What can hang from each mark
K: W
W: D K
P: G H X
H: P Q
Q: G H X
G: D K P Q
D: G W
T: X
X: P T

Every row comes from one small tree of marks. Brackets hold a mark, then the marks that hang from it, in alphabetical order. Every link used is in the known rows. Which tree was each row made from?
Known rows
(T (X (P (G (K W) Q) H))): [-18.6 -23.8  25.0  -0.9   6.5   8.5  18.0 -40.1 -25.8  14.1  26.2 -21.1
 -10.0 -31.4 -31.6 -15.6 -25.6 -63.5   3.4  32.3  -4.5 -33.8  -7.1   3.8
  33.6  15.9  -8.1 -53.4]
(H (P (G K) (X T)) Q): [-35.3 -37.3  26.3  60.8   7.8 -25.9  -9.3 -21.2 -45.0   8.9 -22.1 -25.3
 -38.6 -16.6  -8.9  -6.8 -12.8 -15.2 -18.3  30.0   9.3 -15.4  29.9  20.4
  -4.8  -2.3   5.5 -51.2]
(Q H (X (P (G K)) T)): [-43.4 -35.5  35.1  60.1  26.0 -14.6   4.6 -25.0 -22.1  21.1 -18.3 -24.8
 -27.6 -35.6  34.9  25.1  -9.7  25.2 -20.1  56.0 -22.0  -6.1  15.1  29.0
   3.9  30.1   2.1   0.9]
(K (W (D G))): [ 11.3   1.6 -33.9 -35.8 -14.3 -15.0  12.4 -14.9  -4.1 -35.9   3.3  21.3
  -2.4  -2.2   3.9 -12.3  -0.6  -0.7  20.6 -29.3 -12.9  28.5 -10.7 -11.7
   9.5 -14.5 -22.3 -10.4]
(D (G (Q (H P))) (W K)): [-32.5  23.8 -36.8 -18.2   3.2   0.5  -0.1 -23.8  22.9 -60.7  14.1  17.6
   9.2   7.8  10.8  21.9  35.6  -9.0   7.7   7.9 -27.9  15.1 -18.1 -22.2
  44.3 -17.4 -24.0 -34.7]
(P G H (X T)): [ -5.9 -37.6  29.9  54.1  35.2  -1.6  -0.4  -5.8  -9.5  22.7  -9.5 -20.4
 -31.2 -25.0 -22.0 -14.3 -32.0 -30.2 -20.5  49.0   0.4 -36.1   5.9  15.1
  19.7   6.4  -5.9 -14.7]
(D (G (P X) Q) W): [-11.2  13.1 -32.1 -27.0   6.3  37.3 -12.4 -13.0  40.0 -42.7   3.2   9.5
  27.1   1.1 -16.2  25.4  -7.5 -49.4  44.6  17.5  14.6 -16.5 -15.0 -13.7
  37.9 -16.7 -12.3 -70.8]
(W (D (G Q)) K): [ 10.0  17.8 -56.1 -44.6 -15.7 -26.6   8.6 -17.1   1.1 -67.3   7.2  29.5
   3.4  -6.5   9.0 -28.0  30.9 -29.4  16.2 -20.2   4.5  -2.4  -7.4 -54.3
  48.5 -24.7 -12.2  14.0]
(W (D (G P (Q H (X T)))) K): [-16.2   1.3 -48.1 -19.6  16.6 -27.5   7.6 -16.3  13.0 -43.2 -11.5  24.0
   3.6 -22.1  25.2  -1.2   0.6 -15.6  12.6   6.6  -3.5 -28.4 -15.6 -28.4
  54.2 -11.4 -31.4   0.4]
(G (K (W D)) (P H) (Q X)): [ -1.6   3.8 -33.9 -29.1  15.9 -11.1  36.2 -39.7  -3.3 -11.5  25.2  16.0
  19.5  -2.8 -18.4  -1.7 -46.9 -27.4  34.9  15.0  -6.1 -35.6 -49.9  -9.7
  43.1 -12.9 -46.8 -50.8]
(G P): [ -7.0   1.1  -6.8  -6.5   3.1   7.2  -4.6   6.0  18.6   3.8  -6.1  14.2
  14.6   0.2  -6.2   4.9 -28.3 -20.6  12.9  12.1   3.2 -18.4  -8.3   0.5
   6.8  -2.8 -11.8 -27.3]
(Q (G D K P) H (X T)): [-29.5 -35.1  12.6   6.4  17.0   4.6  23.1 -27.7  -8.8 -18.9 -40.3   1.9
  -8.6 -14.1  54.3  62.4 -42.7  44.0  25.7  36.3 -10.3 -28.8  -1.1  -7.9
  28.0  19.2 -25.5 -24.9]
(Q G (H P) X): [-24.5 -11.1   6.5  25.6  40.5   3.6   9.5 -13.2   8.7  -2.5 -26.3   7.7
 -25.3   4.2  39.8  51.5   7.3  63.5 -39.5  25.8 -18.6 -24.5   1.2  19.8
  -5.3  12.2 -29.7   3.6]
(T (X (P (G (D W) K Q) H))): [-21.7  -7.8  19.8 -11.6  -4.2  15.8   9.3 -35.5 -31.5  -9.1  16.4 -23.4
 -14.6 -26.9 -27.8 -11.4 -22.8 -58.5  26.2  29.9   5.2 -20.6  -8.2 -12.6
  37.7  12.8   7.4 -71.6]
(Q (G K) H): [  0.5  -9.5   0.0  -2.0   7.2   7.9  25.5 -22.4  -5.9 -19.7 -12.2  11.7
  -0.3  11.9  37.4  35.2  14.0  26.8   1.3   9.1 -10.4 -11.0   3.6 -19.1
   9.7   3.1 -27.2   4.2]
(T X): [ -0.9  -5.7   0.3 -11.9  11.0  15.7   2.1   0.4 -18.8  19.6  -3.1 -16.3
   2.0  -6.1 -10.9  -5.0  -6.7 -21.3   8.3  -5.4  20.1 -25.1  11.5   9.6
  14.0   2.1   3.0 -13.5]
(G (D W) K (Q H X)): [-24.5  10.3 -25.4 -10.1  11.2   6.1  26.4 -43.5 -12.8 -37.3  12.0 -14.6
   7.7   7.8  25.9  42.8  -2.8  16.4  45.6  13.7   5.3  13.7 -31.4 -16.0
  38.9   4.9 -23.2 -46.8]
(G D P): [-17.2  -2.9  -5.6 -22.6 -13.0  10.2  -1.5  -1.1   9.4 -13.4 -14.8  11.7
   4.6  -9.6   1.4   2.8 -40.3 -18.6  28.7  11.2  10.4  -5.4 -16.9  -9.5
  19.3   1.8 -10.8 -40.2]
(K (W D)): [ 14.3   5.1 -32.6 -20.5 -11.9 -25.6  12.7 -13.1 -14.6 -10.4  14.0  16.1
  -4.7   4.1   1.2 -25.3 -18.9   4.9  13.5 -27.9 -12.3  18.5  -9.7  -8.1
  -0.4  -6.3 -25.1  -4.3]
(P (G (K (W D))) (H Q) (X T)): [  2.1 -37.9   2.4  38.2  16.3 -35.1  17.8 -27.2 -52.4   6.5   0.2 -18.8
 -29.8  -8.0 -23.9 -45.5 -35.0 -32.1  -1.6  20.3  10.7 -19.6   2.0   0.9
  21.8  -5.8 -28.0 -32.5]
(K (W (D (G P Q)))): [  1.3   3.1 -42.5 -43.3  -9.7 -10.4   9.5 -20.9  23.2 -41.6  11.8  30.1
   9.3  -8.4  -4.6  -4.5 -21.1 -39.3  30.2 -20.5  -1.3   2.7 -28.0 -22.4
  20.5 -16.5 -34.0 -40.0]
(P (G K) H X): [  6.6 -19.7   8.7  30.6  22.6   9.7  20.4 -19.9 -23.8   7.1  -0.7 -11.2
  -6.6  -0.8 -22.5 -10.6  -9.3 -29.8   2.5  50.8   9.5 -21.2   0.2   0.9
  38.5 -10.7 -13.8 -20.9]
(K (W (D (G (P H) Q)))): [  4.3   4.1 -35.0 -44.4   0.0  -4.7  14.7 -18.4  23.7 -34.7  15.2  29.9
   6.9  -8.5 -19.9 -16.4 -26.9 -46.4  20.5 -11.0  -8.0 -14.3 -45.6 -17.7
  27.3 -16.9 -45.0 -39.3]
(D (G K (Q H X)) W): [-16.2  10.8 -30.9 -12.7  17.2  15.2  20.9 -35.4  12.9 -52.6   8.3  -1.3
  20.1  12.9  21.3  55.1  29.2   5.0  37.2  14.0  -3.9  17.9 -24.6  -8.8
  36.6 -12.6 -16.0 -40.0]
(P (G D (K W) Q) H (X T)): [-21.5 -47.8  20.1  26.4   7.1  -6.2  26.0 -49.9 -29.1 -19.0  12.3 -24.7
 -28.8 -35.5 -20.7  -0.4 -54.0 -48.3  26.7  44.0  -3.7 -24.1 -17.8 -15.0
  51.8   7.5 -23.7 -62.9]

Write each row's tree
[ -6.2 -15.9  32.3 -10.5   3.8  11.3  19.2 -29.2 -19.7  -6.8 -17.1  -0.7
 -11.2 -16.2  15.3  25.8  -3.5  36.9 -13.5  44.0 -23.9 -36.3   5.0   0.3
  19.8  17.2   6.3  -0.8] => (Q (G K) (X (P H)))
[-11.2  15.6 -27.0 -33.4  -0.3  26.5   6.2  -7.4  -5.4 -19.1  -2.7   9.3
  18.5  10.0 -21.6 -18.8 -41.4 -21.7  38.1  37.1   0.7 -24.8 -15.2 -14.0
  74.8 -11.5 -29.1 -50.1] => (G (D (W K)) (P H X))
[-15.8 -19.4  19.8   9.1  23.2  22.7  -8.3   4.8   7.0  34.0 -16.3  -5.5
   1.1 -24.0 -26.3  -6.5 -53.5 -31.2  -2.7  38.3  -1.5 -63.5  -7.9  25.2
  24.8   3.2 -16.9 -31.8] => (G (P H (X T)))
[-18.6 -20.3  10.7  21.2  25.0 -13.0  -1.0 -16.7   6.0  -0.9   5.2 -20.3
 -12.3 -26.0   5.0  24.0 -19.1  -0.9   0.4  11.6   1.5 -33.2  -9.6   2.8
   8.1  14.3   7.5 -13.3] => (G (Q (X T)))
[-49.3 -28.8   4.3   0.6   3.6  13.0  10.7 -47.4  -9.4 -25.8  -3.3  -8.7
  -7.3 -33.4   8.5  39.2  -1.3 -18.7   8.7  16.6 -25.4 -11.3  -9.4  13.4
  32.9  -6.8 -25.1 -54.0] => (D (G (K W) (Q (H (P (X T))))))
[-19.6 -43.4  18.8  35.1  -6.9  -7.8   6.2 -28.2 -42.2 -14.2 -20.7 -22.6
 -30.0 -30.4   9.3   8.0 -31.3 -15.0  32.3  35.1   9.2   1.2  24.0 -11.9
  30.9   2.4   9.1 -38.9] => (P (G D K) (X T))
[  3.1 -18.5   8.2  52.9  48.9 -23.6  13.2  -0.5  -1.7   7.2  -3.2 -13.4
 -22.3  15.8 -17.6 -18.4  -4.5 -14.1 -37.0  40.6  27.6 -15.3 -17.5   6.4
   8.0   6.1 -20.6  -7.8] => (P G (H (Q X)))
[-40.7 -22.0  25.1  40.5  18.6 -27.6 -14.8  -4.3 -25.2  18.8 -24.3 -23.4
 -32.4 -13.8   1.1   5.1 -13.2  27.6 -37.7   7.5  -3.7 -19.1   9.9  38.2
 -21.2   9.3   6.2 -24.4] => (H P (Q (X T)))
[-17.1 -19.6  28.2  12.3   6.3   7.8  -8.3  -9.2 -20.9  21.1  -2.4 -19.1
 -18.0 -30.6 -10.6 -13.6  -8.4 -38.8  -9.3  24.6  11.4 -19.8  26.2  11.4
   6.9  20.3  15.4 -22.2] => (T (X (P G)))
[-17.4 -22.5   8.2  11.5  11.0  17.8 -15.4   2.8   3.7  23.8 -21.0  -7.4
   3.8 -24.7  -8.0   3.5 -48.7 -22.6  14.1  27.0   7.0 -45.5  12.6  17.4
  15.2   4.4  -2.8 -32.2] => (G (P (X T)))
[-10.4 -11.3  -3.7 -23.5   6.0  30.7   8.6 -12.5  -5.7 -17.5 -27.7   3.9
  18.4  -0.1 -24.0  -1.1  -4.6 -44.5  13.2  32.6  27.1 -34.1 -12.1   1.8
  47.3 -21.0 -18.0 -45.5] => (D (G K (P (H Q) X)))
[-29.9 -37.9  61.7  -5.3 -25.6  -6.1  -0.9 -24.3 -40.9  -5.2 -25.3 -19.4
 -39.5 -39.6   0.5 -11.9 -29.7  -1.9 -18.3  21.6 -17.1 -35.0   8.8  -7.0
   3.0  27.2  15.1 -20.1] => (X (P (H (Q (G D K)))) T)
[-28.3  -5.3 -19.2 -10.9  23.9  19.1  19.2 -28.2  28.2 -33.0  -9.8  10.0
  26.0  -6.6  18.5  50.9   7.3 -23.8  24.7  31.3  11.0 -20.5 -30.8  -3.9
  44.5 -11.9 -27.3 -39.5] => (D (G K P (Q H X)))
[-23.8   0.4 -26.4 -18.2   2.9 -27.2  -0.3 -25.5  -4.7 -38.5  -9.2   8.3
 -15.5 -41.6  28.8 -11.0  21.5  -2.9 -12.5   6.2 -12.7 -19.8   2.8 -18.0
  43.0   4.0  -9.2  22.9] => (W (D (G (Q H (X P T)))) K)
[  0.0 -17.9  -6.0  38.6  27.8   1.6  -2.9 -18.6  11.7 -11.9   9.1 -12.1
 -15.0 -13.4 -12.8   0.1  -4.7 -48.8  -3.4  33.0  31.9 -25.3   1.6 -16.3
  22.1   0.2 -10.7 -29.8] => (P (G Q) X)
[-15.2 -11.6  -6.7 -29.1 -34.8  -5.2  29.9 -37.8 -38.8 -29.7   5.6  -0.4
   3.5  -2.4  10.4   9.2 -23.6   8.9  48.0  -3.9 -15.9  34.2  -9.4 -15.8
  30.1  -2.2 -14.2 -38.1] => (G D (K W))
[-15.1  -0.7 -18.0  27.4  18.5 -10.2   8.8 -22.9  19.8 -43.6  18.7  -4.9
 -18.2   7.8  11.7  14.7  -4.5 -25.9  19.7  16.5  11.7  23.1 -28.0 -30.9
  14.0   7.5 -27.9 -46.1] => (P (G (D W) (Q H)))
[-37.1 -30.3  26.4  40.8  38.0  -8.0   2.1 -12.0   2.6   8.1 -33.2  -4.2
 -37.5 -15.1  43.5  53.0 -12.3  66.2 -38.8  28.4 -34.8 -31.6  10.5  27.2
 -11.3  23.2 -17.1   2.2] => (Q G (H P) (X T))
[ -9.9 -37.8  25.5  52.5  40.3  -2.3   0.4 -15.1   5.7  10.0   7.4 -22.7
 -28.5 -32.9 -29.6 -11.0 -30.2 -55.8 -15.3  47.1   9.6 -56.6  -8.5  -1.8
  25.9  12.3 -10.6 -29.0] => (P (G Q) H (X T))
[ -6.4 -18.9  -6.8 -39.4 -29.1   6.5  27.9 -35.0  -9.8 -46.0 -10.8  26.1
   7.9   4.8  20.8  30.6 -48.9   8.5  52.8  10.6 -12.1  -0.9  -8.8 -39.6
  29.4  -2.1 -26.8 -53.6] => (Q (G D (K W) P))
[-20.6  -8.6  19.8  -5.8   5.7  17.2  -1.6 -22.0 -13.0  -2.7  17.1 -22.3
 -22.4 -26.3 -30.9 -17.7 -24.5 -57.1   9.9  29.9  11.3 -23.8  -7.3  -4.8
  28.7  19.3   3.2 -61.9] => (T (X (P (G (D W) Q) H)))
[ 18.3 -11.0 -24.9 -10.6   2.5 -32.3  27.4 -31.7 -35.0 -29.0  -9.3   6.1
  -9.2  23.6  21.3   0.8  -4.3  37.2   5.7 -13.6  17.4  -4.1   6.1 -23.4
   3.1  -2.6 -26.1  -8.2] => (H (Q (G (K (W D))) X))
[-33.3  -3.9  15.9  18.9  31.0  11.3   0.0 -10.9   1.6  26.8 -13.4 -16.8
 -11.3 -18.4  24.4  18.7   7.9  32.1 -37.6  37.8  -5.9 -16.8   0.5  38.5
   4.1  25.6 -11.0  19.3] => (Q H (X P))
[-51.3  -9.9  14.9   0.5  -1.7   2.4   8.4 -47.8 -24.4 -22.4   3.6 -30.9
 -13.9 -33.5  28.2  39.1 -18.4  15.1  33.8  24.9 -16.7  -0.4 -12.9   0.2
  26.3  24.6   2.5 -47.5] => (G (D W) K (Q H (X P T)))
[-11.3 -30.9  -8.0  14.7  -8.5  -1.5  24.7 -40.7 -37.4 -23.1  -0.6 -11.2
 -12.3  -5.6   2.5   4.2 -28.1 -13.6  39.5  33.4  11.6  22.4   6.7 -16.0
  43.1  -6.5 -17.2 -46.2] => (P (G D (K W)) X)
[-32.4 -46.0  40.0 -11.5 -25.7  -7.0  17.5 -49.5 -44.6 -23.5 -25.3 -11.0
 -27.2 -40.0  39.5  40.6 -45.0  54.7  22.1  28.2 -39.0  -3.6  20.0  -6.7
  18.4  31.5  11.2 -28.5] => (Q (G D (K W)) (X P T))
